Known rows, with every step that occurs:
P L A R Y D G: [ 0.996 -0.315  1.807 -1.299  0.530  1.521 -0.674 -0.358  1.217 -0.586
 -1.945  2.878 -0.543 -1.729 -5.072 -0.537  0.945 -6.942 -2.832 -2.778
 -1.569 -2.801 -1.256 -5.793 -1.526  1.430 -1.229]
A B V R: [ 2.840  0.904 -3.287 -3.055 -0.330  1.375  3.637 -0.828  0.382 -3.611
 -0.129  1.779  0.723  3.975  2.524 -0.837 -0.297  6.349 -3.152 -0.545
 -0.392 -2.270 -3.571  1.561  1.357  2.162  2.577]
B V L: [ 2.982  1.930  2.547 -5.322 -0.016 -1.091  2.541  0.363  1.474 -1.625
  0.225  0.869 -1.123  7.218  3.255  1.746  0.704  2.889  1.718 -0.709
 -0.893 -4.286 -1.413 -2.465  1.554  1.479  2.045]
G D: [ 2.572 -1.578  1.216 -4.249 -1.371 -1.853  7.363  0.070  0.528 -4.419
 -1.361  1.990 -0.832  0.640  0.985 -1.105  4.402 -2.053 -2.453 -3.544
 -3.669 -3.542 -0.521 -3.742 -5.269  5.393 -0.286]
R V B: [ 2.450 -0.408  0.712 -4.483  0.571 -1.944  5.011 -3.869  2.216  1.975
 -0.990  1.823 -4.943 -2.272  1.412 -1.796  1.094  4.096 -1.945 -3.059
  0.125 -1.342 -0.332  1.159 -8.736  0.825 -1.030]
L P B: [ 3.385  0.545 -0.642 -3.396 -3.294  0.181 -1.389 -1.492 -0.717 -2.735
  0.146 -0.333 -7.069 -1.528  3.592 -1.167  0.066  0.217  0.934 -2.736
  0.334 -0.770  1.533  1.508 -3.266 -0.385 -1.825]
V L: [ 1.783  1.345  4.761 -4.483 -0.718 -0.150  3.073  2.040  0.494  1.264
  0.713 -0.912 -3.346  6.456 -1.417  1.293  1.417  0.928  2.518 -3.089
 -0.689 -3.996  1.986 -2.408 -1.693  1.874 -1.679]
P L A B V: [ 2.403  0.653  1.126 -2.428 -0.231  1.740 -1.465 -1.239  1.531 -1.060
 -0.674  2.120  2.697  0.787 -2.649  0.089 -1.005 -2.620 -2.022  0.029
 -1.363 -4.559 -4.386 -4.355 -3.201  1.616  1.269]
V R Y D G: [ 2.206 -1.238  1.083 -1.743 -0.104  1.569  5.327 -0.367 -0.845 -2.438
 -1.028  2.532 -6.142 -0.641 -0.496 -1.470  1.168  3.258 -3.451 -5.822
  1.895  0.134  0.631 -1.779  0.746  0.248  1.684]
B A R P L: [-1.195 -0.559 -2.556 -1.997  2.036 -0.106 -3.883 -0.037  2.208 -4.784
 -1.352 -0.284  1.748  0.093  2.369  0.547  0.095 -5.157 -2.518 -0.580
 -0.812  0.545 -5.447 -0.634  2.323  1.160 -0.960]
Y D: [ 2.953 -1.202  1.023 -3.630 -0.871 -1.063  5.711  1.820 -0.825 -2.684
  0.247  1.823 -2.330  4.726 -1.686 -0.845  3.873 -8.149 -3.580 -5.431
 -1.740 -1.738 -3.480 -3.807 -2.067  0.858 -3.078]
L P B V R Y: [ 4.090  1.033 -1.462 -3.199 -2.401  0.695 -1.928 -2.484 -0.316 -3.869
 -0.277  0.733 -7.192 -1.667  6.039 -1.324 -1.201  5.690 -0.173 -2.082
  1.669 -0.405  1.086  1.409  0.770 -1.293  0.350]
V B: [ 1.646 -0.583  0.059 -4.081 -2.561 -0.169  3.018 -1.915 -0.671  0.194
 -0.380  1.658 -3.969 -0.085  4.058 -1.755 -0.044  2.035 -1.825 -3.735
  1.295 -2.261  0.373  1.675 -3.623  0.726  0.721]
A L P B: [ 0.174  1.059  1.498 -0.923 -2.202  0.600  2.337  0.599  0.548 -0.016
  1.647  0.530 -3.037  2.890 -0.591 -0.455  3.489 -2.577  3.336 -2.708
 -1.883 -1.051  1.283  0.661 -2.571  0.937 -3.077]
B A L: [-1.790 -0.613 -0.146 -1.380  1.220  0.555  1.142 -0.668  1.726 -2.198
  1.062 -0.469  3.178  4.156 -0.383  2.370  1.758 -8.347  0.458 -2.216
 -1.936 -0.305 -5.300 -2.273  0.035  0.499  0.491]
P B A: [ 0.620 -0.603 -5.537 -2.989  0.034  0.586 -1.680 -2.609  1.275 -3.015
 -0.092 -1.990 -3.780  4.244  6.081  1.501  0.577 -4.762 -0.860 -3.033
  1.574 -0.275 -1.931 -1.058 -1.039 -0.143  0.733]
A B: [ 2.078  0.051 -2.717 -2.815 -1.435  1.282  4.078 -0.693 -0.311 -1.888
  0.549  0.696  0.413  3.478 -0.692 -0.131  1.686  0.127 -2.799 -2.107
 -2.401 -2.818 -1.990  1.088 -2.775  2.987 -1.486]
A L P: [ 0.174  0.884  3.938 -1.068 -2.080  0.239  3.420  1.137  0.236 -0.095
  1.681  1.189 -0.907  1.592 -2.961 -0.295  3.474 -3.096  3.222 -2.456
 -3.205 -1.454  0.157  0.165 -2.749  1.425 -2.635]
L P: [ 3.360  0.270  2.855 -3.575 -3.136 -0.317  0.022 -0.670 -1.167 -2.789
  0.136  0.652 -4.027 -3.370  0.186 -0.984  0.046 -0.383  0.800 -2.367
 -1.571 -1.348 -0.121  0.751 -3.570  0.211 -1.199]
L A B V R: [ 3.399  0.236 -1.637 -3.214 -0.888  4.209  2.899 -2.630 -1.052 -4.024
 -1.524  3.150  0.485 -4.033 -2.446 -0.432 -2.834  6.027 -3.609 -0.833
 -0.630 -1.169 -1.511  0.686 -1.800  3.272  4.152]
Y R P B V L: [ 2.746  0.605 -1.053 -4.231 -2.855 -0.347  0.991  2.365  0.935 -3.440
  0.175  2.954 -4.414 -0.042  4.308 -0.888  4.233  5.158 -0.240 -1.511
  1.599 -0.458 -0.360 -0.429 -1.213  5.873 -1.864]
B A: [ 0.087 -1.226 -1.279 -3.135  0.944  0.079 -0.575 -1.875  1.013 -3.801
 -0.039 -0.925  1.473  1.597  1.738  2.264 -0.144 -7.085 -1.461 -2.269
 -0.801 -0.447 -5.651 -2.334 -0.678  0.128  1.928]
D G: [ 0.897 -1.182  2.499 -3.414 -2.179 -0.303  7.795 -1.454 -0.067 -1.355
 -0.790  1.773 -6.386 -0.056 -1.287  1.453  4.050 -8.072  2.605 -4.854
 -2.251 -2.081  2.063 -0.816 -8.014  2.863  1.041]
A L P B V R: [ 0.542  1.497  1.299 -0.924 -1.550  0.778  2.108  0.631  0.825 -0.941
  1.207  1.080 -3.048  2.961  1.119 -1.006  2.209  1.357  3.074 -1.967
 -0.465 -0.581  0.579  0.997 -0.280  0.442 -0.650]
R Y D G: [ 2.682 -1.607  0.342 -2.583 -1.269  0.557  6.739 -1.972 -0.766 -1.968
  0.017  3.000 -5.552  1.482 -1.325  0.815  4.496 -6.161 -3.717 -6.846
 -2.244 -1.858  0.464 -3.842 -1.059  0.677 -3.729]
Y R: [ 1.663 -0.696  0.189 -3.141 -2.043 -0.617  2.111  2.149  0.033 -1.705
 -0.127  2.788 -0.383 -2.085 -1.171 -0.707  4.353 -0.593 -1.674 -3.013
 -0.398 -0.868 -1.221 -3.682 -1.132  5.601  0.699]
R P L A B: [ 2.790  0.034  1.992 -3.228 -2.219  1.221 -0.091 -0.387  0.772 -3.452
 -0.288  2.511 -1.807 -2.053  0.019 -0.680  0.781  0.689 -1.014 -0.003
 -1.142 -2.747 -3.405  0.960 -7.914  3.582 -2.832]

Rows:
[ 3.967  1.113 -1.216 -3.940 -2.868 -0.234 -1.639 -1.961 -0.169 -3.692
  0.015  0.341 -6.145 -0.436  5.692 -0.834 -0.358  1.803  0.934 -1.604
  0.392 -1.119  0.264  1.386 -1.324 -0.670 -0.389] => L P B V
[ 1.784 -0.069  3.445 -2.380 -0.357  1.075 -1.925 -0.805  1.228 -0.149
 -0.908  1.508  1.071 -1.002 -3.813  0.293 -0.434 -5.157 -0.776 -1.184
 -1.086 -4.145 -3.018 -5.502 -5.264  1.480  1.418] => P L A
[ 3.912  1.163 -1.006 -3.550 -2.494  0.249 -1.743 -1.560 -0.258 -3.948
 -0.346  0.430 -6.860 -1.139  5.798 -1.622 -1.260  4.767  0.675 -1.634
  1.738 -0.365  0.509  1.837 -0.370 -0.994  1.030] => L P B V R
[ 3.241  1.724  1.073 -4.472  0.747  0.915  2.209 -0.088  0.739 -2.535
 -0.978  2.592 -1.049  3.626  0.537  0.897 -0.214  3.827 -1.679 -1.538
 -1.069 -2.795 -0.384 -3.165  4.967  1.605  0.584] => B V L A R Y D
[ 0.872  0.098  1.439 -1.284  0.825  1.562 -3.428 -0.761  1.445 -0.285
 -1.818  1.857  1.284 -2.373 -3.973 -0.269 -0.330 -3.337 -2.660 -1.265
 -1.426 -3.264 -1.401 -5.244 -0.642  1.782  0.043] => P L A R Y
[ 0.941  0.294  1.605 -2.005  1.174  0.689 -2.402 -1.195  2.267  0.946
 -2.229  2.180  0.309 -3.300 -3.263 -1.636 -0.961 -1.481 -2.524 -0.965
 -0.391 -2.751 -1.604 -3.635 -3.525  1.382  0.045] => P L A R V B
[ 2.785  0.843  1.012 -3.903 -0.756 -1.144  1.962  1.134  2.094  0.699
 -0.110  2.181 -4.668 -2.229 -1.163 -1.597  3.596  4.937 -0.306 -2.750
  0.993 -0.154  1.163 -2.562 -3.277  3.982 -2.862] => Y R V L P B
[ 2.863  0.623  0.406 -3.886  0.483 -0.493  2.223 -0.559  0.865 -3.939
 -1.078  1.944 -1.174  2.179  4.646 -0.267 -0.613  5.931 -0.734 -0.704
  1.108 -1.794 -3.102 -0.960  1.925  1.138  6.681] => B V R
[ 2.986  1.854 -1.787 -4.061 -0.663  0.939  3.887 -0.172  0.809 -1.951
  0.799  1.035  0.749  7.528  1.563  0.557  0.662  4.123 -1.420 -0.531
 -1.786 -4.024 -2.394  0.469  1.199  2.346 -0.643] => A B V L
[ 1.460 -0.327 -0.596 -2.734  1.363  2.022  1.579 -2.188  0.399 -1.649
 -3.239  2.494 -1.213 -8.489 -5.336 -0.981 -0.777  2.373 -3.281 -1.790
 -2.052  0.454  1.577 -0.409 -3.339  4.064  1.110] => L A R V
[ 1.978  0.139 -2.605 -3.126 -0.473  2.843 -0.321 -1.517 -0.361 -4.777
 -2.940  2.808 -2.607 -6.663 -0.028 -0.813 -1.014  4.127 -2.665 -0.698
 -0.830  0.472  1.379  1.761 -1.110  4.543  1.120] => L A R P B V
[ 2.511 -1.062  0.650 -1.782  0.197  1.452  3.613 -0.028 -0.849 -2.492
 -0.798  2.021 -4.555 -0.136  0.014 -1.742  0.486  5.025 -4.429 -5.169
  2.052 -0.075 -0.434 -2.071  2.218  0.104  1.639] => V R Y D
[ 1.445 -0.324 -0.988 -2.910  0.875  2.211  1.640 -2.708  0.194 -1.076
 -3.378  2.910 -1.945 -8.975 -4.003 -1.828 -1.522  4.072 -3.841 -2.083
 -1.022  0.558  1.951  0.731 -3.319  3.517  1.084] => L A R V B
[ 2.356  1.591 -4.326 -3.617  0.106  1.385 -0.750 -1.983  1.327 -1.902
 -0.987  0.262 -5.365  4.490  5.644  0.820  0.132  4.503 -0.657 -1.966
  1.341 -1.924  2.754 -1.114  3.420  1.311  0.357] => P B V L A R Y
[ 4.493  0.873 -1.543 -3.280 -2.336  0.567 -0.914 -1.719 -0.601 -4.276
 -0.135  1.265 -7.384 -0.545  5.402 -1.858 -0.600  3.944 -1.328 -2.913
  1.689 -0.143  0.177  0.670  1.460 -1.860 -1.002] => L P B V R Y D
[ 1.779  2.048  1.122 -3.345 -0.694  1.172 -2.125  0.467  0.554 -0.539
  0.257 -1.488 -6.023  3.409  1.541  0.193 -0.730  3.342  1.408 -2.908
  0.895 -1.358  3.394 -0.439  3.301 -0.712 -4.372] => V L P B A R Y
[-0.281 -0.290 -0.263 -2.574 -1.575  0.754  0.958 -2.190  0.208 -0.830
  0.479  1.153 -1.392  0.263  3.663 -1.123 -1.088 -0.878 -0.997 -3.074
  1.241 -0.286 -2.358  2.006 -0.692 -1.388 -0.243] => V B A L P
[ 1.889 -0.776  0.702 -1.765  0.152  1.658  2.245 -1.096 -0.454 -1.853
 -0.946  1.300 -4.240 -1.842  0.931 -0.991 -0.281  7.457 -2.817 -3.946
  2.022 -0.466  0.776 -0.960  1.273  0.818  3.555] => V R Y
[-0.175  0.384 -5.761 -2.757  2.189  0.231 -2.169 -1.681  2.739 -1.501
 -1.052 -2.181 -4.407  4.216  4.760  0.643  0.548 -1.594 -1.088 -2.584
  1.657  0.541  0.026 -0.568  1.179  0.070 -1.466] => P B A R V L
[ 2.979  2.048  1.819 -5.051  0.066  0.623  1.435  0.160  1.063 -3.216
 -1.132  2.196 -1.421  2.147  2.010  0.874 -0.685  6.034  0.561  0.228
 -0.845 -2.677 -0.302 -0.523  1.921  2.969  1.465] => B V L A R P
[ 2.212  0.662  0.200 -3.776 -0.059 -0.888  0.786  0.614  2.404 -0.081
 -0.138  1.713 -3.586 -2.098 -0.582 -1.072  2.797  3.612 -0.689 -2.530
  1.339  0.587 -0.442 -2.820 -2.204  3.175 -2.457] => Y R V L P B A
[ 2.421 -0.172  0.356 -2.859 -2.931  0.899  0.181  2.111  0.577 -3.176
 -0.199  4.278 -0.249 -4.300 -1.235 -1.744  3.378  2.312 -2.465 -0.853
  0.001 -1.003 -3.056 -1.586 -3.744  6.478 -2.125] => Y R P L A B
[ 3.605  0.903 -0.964 -4.974 -2.442  0.849  1.069 -1.118  0.670 -4.591
 -0.289  1.463 -7.001  1.169  6.547  0.263  0.948  5.620  0.898 -0.614
  0.987 -1.418  0.215  3.126 -4.855  3.255 -1.691] => R P B V L A
[ 3.503  2.145 -1.219 -4.078 -1.373  1.071  2.967 -0.261  0.435 -2.472
  0.856  1.138 -0.066  5.933  1.582  0.019 -0.111  5.041 -1.054 -0.350
 -1.707 -3.610 -2.020  1.284  1.280  1.592 -1.396] => A B V L P
[ 2.137 -0.539 -0.115 -3.818 -0.874 -1.520  3.639 -0.311  1.617  0.630
 -0.732  3.766 -2.685 -4.701 -0.175 -2.429  3.622  4.259 -2.893 -3.093
  0.923  0.010 -0.760 -1.730 -4.616  4.459 -0.628] => Y R V B
[ 1.816  0.469 -2.912 -2.634 -1.506  0.569 -3.954 -1.594  0.013 -4.028
 -0.546 -0.935 -5.123 -1.971  4.206 -0.999 -1.040 -1.091 -0.344 -2.204
  0.611  0.916 -0.108  1.568  0.596 -1.149 -1.788] => L P B A R
[ 2.189 -0.526  2.059 -2.955 -1.066  0.735  2.619  0.982 -0.348 -4.026
 -1.019  1.536 -5.399 -2.453  2.562 -2.048 -0.052  8.343 -0.680 -2.073
  2.447  0.296 -0.860  2.868 -3.715  2.570  2.667] => V R P
[ 2.679  2.029  1.632 -4.751  0.596  0.631  1.365  0.071  1.080 -2.285
 -1.155  1.764 -0.509  3.055  1.070  1.107 -0.882  4.698  0.361 -0.278
 -1.007 -3.056 -0.113 -2.008  3.080  2.416  2.578] => B V L A R
[-0.492  0.303 -1.567 -2.624  3.233 -0.405 -2.241 -1.003  2.582 -2.495
 -1.423 -0.902  0.041 -0.820  0.086  0.294 -0.808 -1.977 -1.868 -1.416
 -0.810  1.307 -3.019 -0.691  2.367 -0.189 -1.519] => B A R V L P
[ 2.321 -0.411  1.661 -3.104 -2.764  0.265 -0.239  2.245  0.657 -3.026
 -0.418  4.175 -0.944 -4.980 -0.976 -1.399  3.544  1.255 -1.595 -1.138
  0.218 -0.923 -2.658 -2.507 -4.162  6.246 -1.309] => Y R P L A
[ 3.024  0.801 -3.744 -2.733 -0.298  1.803  3.467 -1.728  0.310 -3.511
 -0.032  2.115  0.327  3.475  2.698 -0.524 -0.195  7.478 -4.013 -0.955
 -0.477 -2.310 -2.967  1.180  2.607  1.848  1.915] => A B V R Y
[ 0.085  0.108 -1.826 -2.389  2.930 -1.740  1.687 -0.211  2.467 -0.295
 -2.594  0.859 -1.662 -2.228 -1.656 -1.594  2.641  1.149 -2.656 -1.881
 -2.439  0.068  0.906  0.005 -0.927  3.284 -1.810] => A R V
[ 2.950  2.167  3.487 -4.356 -2.218  0.437  0.115  1.247  0.074  0.320
  0.875 -1.413 -7.071  4.426  0.985 -0.030 -0.066  3.107  3.401 -2.958
  0.800 -2.705  3.743 -0.222 -1.189 -0.106 -3.594] => V L P B
[ 1.623 -0.672 -0.465 -4.280  1.575 -1.592  3.357 -4.602  2.739  0.782
 -0.971  1.209 -3.393 -2.146  2.288 -0.982 -0.026  2.144 -2.569 -2.734
  0.606 -0.318 -2.543  0.793 -7.170 -0.334 -0.519] => R V B A
[ 2.236 -0.342 -0.394 -2.837 -1.224  1.087  1.567  0.440 -0.055 -3.967
 -1.005  0.830 -7.479 -1.123  4.964 -2.228 -0.070  8.876 -0.538 -2.325
  3.778  0.684  0.274  3.403 -3.362  2.085  2.226] => V R P B
[ 0.488 -0.526 -3.062 -1.342  1.356  0.095  1.289  0.711  0.048 -2.269
 -1.809  1.828 -1.646  0.171 -1.131 -1.236  3.303 -1.813 -5.686 -4.279
 -2.427 -0.288  1.034 -2.196  6.036  2.272 -3.790] => A R Y D
[ 1.923 -0.176  3.088 -2.405 -0.608  0.376  0.434  1.485  0.755 -2.999
 -0.920  1.465 -4.210 -1.136  2.131 -2.272 -0.180  6.347 -0.481 -1.367
  2.728 -0.904 -2.285  0.920 -3.789  1.712  2.168] => V R P L
[-0.277 -0.727 -3.024 -3.264 -0.539  0.376 -0.592 -1.866  0.365 -2.634
 -1.315  1.213 -2.181 -1.581  5.831 -1.780 -1.411  1.345 -3.524 -2.432
  1.853  0.490 -2.080  3.300  0.782  0.234 -0.294] => V B A R P
[ 2.532  0.975  3.992 -4.768  1.836 -1.893  5.096 -1.105  3.080  2.680
 -0.162  0.057 -4.521  2.262 -2.376  0.322  2.085  3.293  1.119 -2.585
 -1.223 -2.521  0.798 -1.726 -7.506  1.603 -2.797] => R V L
[ 1.439 -0.983 -1.020 -1.963 -0.099  3.444  2.978 -1.859 -1.306 -2.963
 -2.978  3.644 -2.754 -7.247 -5.455 -0.464  0.362 -1.335 -4.397 -4.129
 -2.231  0.384  2.712 -1.629  0.165  3.523 -0.236] => L A R Y D G
[ 3.331  1.409  4.806 -4.790  0.863 -1.748  3.744 -1.270  2.515  2.034
 -0.091  0.188 -5.678 -0.020 -2.353 -0.498  1.081  4.493  1.649 -2.299
 -1.066 -1.938  1.190 -0.559 -7.341  0.533 -3.757] => R V L P
[ 1.195 -0.178  0.150 -2.773 -0.747 -0.916  2.336 -0.330  1.999  0.162
 -0.116  3.678 -1.560 -5.002 -0.609 -2.394  3.039  3.177 -1.997 -2.636
  0.824  1.217 -1.950 -1.157 -2.930  3.135 -1.649] => Y R V B A L P
[ 2.966  0.864  4.164 -4.762  1.656 -0.205  4.828 -2.044  2.431  2.108
 -0.860  0.905 -4.274 -1.315 -4.446  0.292  0.531  4.487  0.458 -2.419
 -1.148 -1.957  1.428 -1.659 -8.138  2.105 -1.722] => R V L A
[ 3.052 -1.311 -0.309 -2.648 -0.733  0.383  4.235 -1.480 -0.807 -1.999
  0.378  2.321 -3.195  2.189 -0.631  0.480  3.567 -3.603 -5.149 -5.886
 -1.969 -2.082 -1.066 -4.219  0.997  0.489 -3.817] => R Y D
